What can hang from each mark:
fusez: tido
tido: fusez guga logur lomu lukab
lukab: nezut tido
mekev: fusez golom
lomu: golom
golom: lomu mekev

Every row comes from one small tree of marks. The marks that hang from a mark follow it in brackets, in alphabetical order. Every link used is in the known rows. Which tree was each row made from?
In the rows, zero is written as 128.
Known rows:
golom(lomu mekev(fusez(tido))): [113  88 124 122 102 136 125 173  93  83 103 107 119 110 144 147  69 114
  81]
mekev(fusez(tido(logur lukab)) golom(lomu)): [107  68 131 123 101 110 112 150  96  69 107 108 121  91 141 147  99 126
 105]
lukab(nezut): [149  93 159 134  94 157 129 162 127 117  96 124 152 101 122 106  75  64
 126]
lukab(nezut tido(fusez lomu(golom))): [158  99 147 112  95 144 100 140 106 120 106 141 135  96 114 100  65  79
 119]
fusez(tido(guga logur lomu(golom))): [114  82 170 115  83 102 100 133 134  66  99 111  97  91 114  98  98 120
  79]
lomu(golom(mekev(fusez))): [139 104 117 110 113 132 113 162 115  83  64  86 113  80 129 120  73  89
 101]
tido(fusez guga logur lomu(golom) lukab(nezut)): [127  87 169 103  98 142  70 140  89 103 129  92 113  84 102  97 101 124
  80]
mekev(fusez(tido)): [127  82 138 133  93 123 134 151 119  88  94 113 136  86 126 123  86  88
 113]
fusez(tido(guga logur lomu(golom(mekev)))): [114  89 162 114  89 109  94 145 121  60 102 104  82 103 115 106  91 127
  75]
mekev(fusez golom(lomu)): [126  82 107 116  96 113 130 156 109  74  90 112 136  83 157 147  74  89
 101]
golom(lomu mekev(fusez(tido(logur)))): [104  86 137 109 104 125 120 171  91  75 113 104 114 112 145 145  79 121
  82]
lukab(nezut tido(fusez guga)): [140  92 159 121  80 152 113 136 117 126 102 140 144 120 121  87  72  65
 137]
mekev(fusez golom): [137  85 111 122  98 113 129 155 119  72  86 108 136  77 139 132  79  74
 124]
fusez(tido(guga logur lomu(golom) lukab)): [106  76 169 128  95 117  84 134 122  79 109  96  91  90 104  97 105 137
  81]
lomu(golom): [138  99 138 119 105 131 122 152 149  98  57 100 132  73 125  96  83  79
 109]
tido(guga lomu(golom(mekev(fusez))) lukab(nezut)): [137  92 141 120 101 158  75 148  77  96 114  80  88  98 113 117  76 115
  77]
fusez(tido(lomu)): [126  82 152 142  89 127 124 156 127  90 115 129 127  93 112 112  82 102
  91]
mekev(fusez): [130  88 130 121 100 129 134 157 118  96  94 100 144  81 133 118  79  76
 112]

Which tree is each row?
[112  86 144 105 108 123  69 147  90  73 118  61  78  90 115 111  92 138
  68] : tido(guga logur lomu(golom(mekev(fusez))) lukab)
[120  79 173 112  95 149  78 150  83 109 156 100 127 101 104 100  97 117
  83] : tido(fusez guga logur lomu lukab(nezut))
[124  96 155 105  93 112  85 136 124  81 100 106  85 114 125  90  74 108
  98] : lukab(tido(guga logur lomu(golom(mekev))))
[110  81 140 129 101 156 102 153 114 120 104  88 138  92 109  91  93 108
  95] : tido(fusez guga lukab)
[104  86 128 121  93 134 120 163  95  78 104 103 106 117 145 138  72 116
  72] : golom(lomu mekev(fusez(tido(guga))))
[139 100 118 109 108 127 103 162 101  79  99  88 102  79 125 126  66 102
  74] : tido(lomu(golom(mekev(fusez))))
[115  73 187 138  83 139  91 141 104  97 140 113 108 112 102 103 101 125
  96] : fusez(tido(guga logur lomu lukab(nezut)))
[109  66 139 127  87 100  93 135  94  56 127 103 100  87 119 129 101 127
  97] : mekev(fusez(tido(guga logur lomu lukab)) golom)
[113  81 153 116 117 141 101 165 109 115 116  90 150  86 112 101 105 113
 108] : tido(fusez logur lukab)
[116  73 141 116  78  86 108 133 106  41 120 117 103  89 128 133  95 109
  97] : mekev(fusez(tido(guga logur lomu)) golom)
[131  95 139 128  99 128 109 159 121  79  93 114 103  91 112 117  76 115
  83] : fusez(tido(lomu(golom(mekev))))
[129 101 139  88 114 120  90 167  98  78 115  95 113  80 117 116  82 118
  69] : tido(fusez logur lomu(golom(mekev)))
[124  89 139 106 122 128  77 163  85  81 118  67  96  80 116 123  89 133
  78] : tido(logur lomu(golom(mekev(fusez))) lukab)
[124  85 146 110  97  97 112 142 110  65 108 105 112  71 120 125  94 108
  91] : mekev(fusez(tido(logur lomu(golom))))
[113  74 151 130 104 124 113 150 106  93 111  95 129  86 118 119 104 113
 117] : mekev(fusez(tido(logur lukab)))
[140  93 171  98  86 124  87 126 105 100 116 130 116 106 116  89  79  90
 110] : lukab(nezut tido(fusez guga logur lomu(golom)))
[118  93 116 112 108 142 125 178  92  90 102  93 125 106 151 141  62 104
  78] : golom(lomu mekev(fusez))
